Each row was made from one path, in order. Every step used is in the known rows, and no mark comes twice. Write each row's path.
(in the rows, 128 means zero)
Known rows:
v -> p -> t -> b -> z: [140 128 121 158 138 153 139 147  94 144 101  83 133 124 117 103 104 152
 135 123 120 117 123 119 142 123 173]
z -> b -> h: [109 139 107 147  95 129 120 162 118 162 133 126 148 132 140 152 182 138
  85 135 106 125 117 119 133 131  78]
k -> b -> v -> p: [132 146 108 134  89 141 147 144 145  99 139 114 126 134 108 160 146 133
 100 117 113  91 131 147 125 128 168]
v -> p -> z -> b: [138 148 116 155 141 162 138 139 106 151 143  93 132 122 130 139 133 161
 103 132 112 125 128 125 143 146 149]
v -> p -> t: [140 121 121 159 145 145 142 149  90 150 127  82 134 126 114  96 104 150
 126 133 119 130 150 128 144 130 108]
t -> p -> z -> b -> v: [123 147  75 102 108 175 122 120 149 190 132 125 131 113 150 128 134 153
 103  99 100  88 181 134 136 128 120]
z -> b -> v -> p -> t: [133 152 105 131 105 159 132 146 114 160 131 118 136 143 124 132 128 122
  98 108 115 118 142 137 126 138 109]
p -> k -> b: [132 131 117 152  93  98 150 115 146 118 136 122 142 137 126 136 150 148
  96 119 120  94 146 160 121 144  78]
h -> b -> k -> p: [128 147 119 149  66 118 123 111 127 102 144 130 153 128 136 113 109 139
 110 125 104  84 121 126 117 127  84]
b -> t: [112  76 137 116 126 148 128 116 122 194 132 112 138 125 136 113 120 147
 106 121 126 144 194 150 141 174  91]
t -> b -> v -> p -> k: [142 158 110 137 113 167 139 114 147 134 112 123 144 161 133 133 110 152
 110 108 124 111 100 145 115 142 169]
p -> t: [123  84 116 142 120 128 124 142 105 188 117 105 141 119 127  76  94 147
 115 112 121 150 175 128 136 160  80]
b -> k -> p: [118 133 116 147  86  98 135 123 128 107 147 128 150 154 144 115 139 136
 104 141 115 121  98 139 123 154  33]
p -> z -> b -> v: [125 132  98 118 108 161 121 129 141 182 141 136 139 123 148 151 131 155
  69 102 114 139 149 134 128 184 147]
z -> b: [113 129 117 149  90 146 125 135 111 167 136 120 141 133 133 125 151 136
  98 115 109 130 134 125 129 151  89]
v -> p -> z -> b -> k: [136 154 118 153 128 148 146 137 105 151 139  95 134 128 135 141 138 160
 104 135 114 121 123 122 139 147 132]
h -> b -> v -> p -> k: [149 166 108 131  85 158 136 112 141  98 144 133 151 136 122 138  93 140
  96 109 113  76 158 146 119 116 111]
z -> b -> k: [109 143 122 146  64 117 139 131 110 166 130 123 145 145 143 128 162 135
 102 122 113 125 124 121 121 152  49]
k -> p -> v: [135 130 100 131 129 131 116 131 148  91 154 137 137 146 129 114 120 149
  91 132 112 113  88 154 131 164  55]
b -> t -> p: [112  92 117 100 128 161 127 110 130 208 125 108 131 115 141 103 125 146
 124 115 117 108 217 150 146 139  90]
v -> p -> k: [146 151 122 164 137 135 157 124 114 111 143  98 144 148 121 127 129 154
 109 140 122 106 136 152 137 126  64]
v -> p -> k -> b -> h: [144 160 116 166 129 115 157 142 123  97 139  96 138 138 117 150 158 151
 108 149 116  86 121 147 136 109  98]
t -> b -> v -> p: [136 150 111 137 111 177 135 121 143 138 113 121 142 156 130 132 111 152
 114 108 121 120  96 136 119 142 186]
p -> k -> b -> v: [136 141 107 134  88 107 152 115 159 108 138 135 144 147 125 148 145 140
  86 111 123  89 151 171 116 143  79]
v -> p -> z: [139 137 117 152 147 160 142 136 113 139 146  93 135 124 128 134 122 170
 102 136 116 130 135 129 145 151 142]
v -> p: [134 137 124 162 131 156 147 139 105 119 145  91 139 139 117 123 128 155
 115 141 117 123 131 133 143 130 101]
v -> p -> z -> b -> t: [137 139 123 145 150 165 137 137 105 170 139  90 129 118 132 139 129 159
 106 131 115 123 144 129 145 151 158]
k -> p: [127 116 105 154 132 138 106 129 131  97 161 120 145 138 128 106 121 130
 101 133 107 124  97 148 135 150  98]

Write each row's path:
[115 126 113 106 107 154 127 124 122 210 120 118 126 122 141 120 147 140
 113 108 111  99 179 137 135 144  82]
z -> b -> t -> p -> v
[121 125 118 136  58 151 121 122 125  97 121 134 151 108 125 133 113 147
 100 108 108  84 150 119 131 121 155]
h -> b -> z
[110 107 129 130 107 149 123 127 107 204 129 113 136 124 136 124 145 132
 105 113 116 131 167 135 134 161 104]
z -> b -> t
[132 105 108 129 117 148 122 136 124 192  96 115 140 132 131  85  81 145
 120  95 124 141 145 130 122 158 147]
p -> t -> b -> v
[124 142 113 129  83  94 142 125 140 103 142 138 145 160 144 119 137 149
  97 140 119 112  93 144 121 163   4]
b -> k -> p -> v
[146 155 121 167 127 124 159 129 120 101 140  93 135 139 113 138 143 149
 114 138 118  90 130 150 134 119 105]
v -> p -> k -> b
[146 160 102 122 114 157 153 125 146 103 146 130 147 166 123 148 115 137
  82 120 128 108 150 169 124 139  72]
b -> v -> p -> k
[133 143 107 122  69 163 123 114 146 114 143 144 153 131 126 132  93 140
  90 102 110  94 163 138 117 132 113]
h -> b -> v
[113 103 118 119 101 132 134 126 138 169 124 101 118 103 122 129 154 139
 125 113 108  82 181 142 137 128 162]
k -> b -> t -> p
[124 116 119 115  95 162 117 101 129 172 129 116 139 102 134 106  99 146
 125 107 104  75 204 133 133 117 122]
h -> b -> t -> p
[120 122 108 135 113 153 119 128 128 191 140 122 139 113 148 138 136 163
  80 110 110 143 143 122 134 183 145]
p -> z -> b
[121 133 111 140  95 102 131 122 134 122 147 128 148 143 151 122 134 146
  95 137 115 125 101 136 125 169  63]
b -> k -> p -> z
[111 112 116 140  63 123 137 147 135  95 116 119 129 110 112 157 168 140
 101 113 111  91 127 128 135 132 197]
k -> b -> z
[118 132 112 133  95 132 129 126 127 188 135 126 140 121 155 141 144 162
  83 115 113 139 138 120 128 184 116]
p -> z -> b -> k
[144 153 120 161 117 123 159 133 119  87 130  96 135 135 113 148 148 147
 111 135 119  81 127 148 137 113 126]
v -> p -> k -> b -> z
[142 158 110 130  84 168 130 119 136 102 145 130 149 132 120 136  92 140
  98 110 110  84 155 137 122 118 127]
h -> b -> v -> p
[134 108 104 156 147 133  97 133 121 136 127 108 139 126 129  78  92 130
 124 120 109 127  92 135 130 149 147]
k -> p -> t -> b
[124 101 110 147 126 125 117 152 115 197  92 107 143 121 138  92 109 153
 121 118 117 141 129 115 130 143 141]
p -> t -> b -> h
[142 128 123 163 148 152 139 144  94 159 111  78 133 128 118  94  99 154
 138 127 119 125 127 121 138 128 153]
v -> p -> t -> b
[116 134 128 150  78 130 139 112 132 159 103 121 148 151 148 114 133 161
 124 118 120 129  89 117 114 157 130]
t -> b -> k
[130 127  98 148 143 143  96 131 132 129 160 123 139 121 141 123 127 137
  89 124 102 126  95 139 135 167 148]
k -> p -> z -> b
[127  94 117 147 122 138 119 134 111 201  94 102 139 121 132  73  88 152
 130 103 120 145 140 118 127 157 148]
p -> t -> b
[129 160 105 133  97 165 135 141 120 146 139 123 139 148 126 147 141 125
  92 112 114 115 133 139 126 137 104]
z -> b -> v -> p
[132 100 102 153 146 127 101 140 116 128 144 110 140 126 126  81  96 125
 113 124 109 130 116 144 136 150 102]
k -> p -> t
[138 151 108 132 119 180 132 120 147 148 114 121 140 149 136 138 108 159
 107 106 120 122  99 133 119 154 205]
t -> b -> v -> p -> z
[114 147 115 150  80 115 126 132 112 143 139 124 143 145 141 125 157 124
 103 127 108 114 100 127 121 146  61]
z -> b -> k -> p
[119 140  83 115 113 167 121 120 140 195 131 116 130 107 150 117 140 159
 110 104  98  92 178 125 140 126 117]
t -> p -> z -> b
[128 124 117 104  94 156 123 103 138 168 126 125 136 105 135 109  99 155
 120 106 107  70 201 137 131 124 102]
h -> b -> t -> p -> v
[117 145  78 114 115 159 120 132 142 191 129 120 134 106 154 132 154 159
 104 115  96  90 169 124 142 118 113]
t -> p -> z -> b -> h
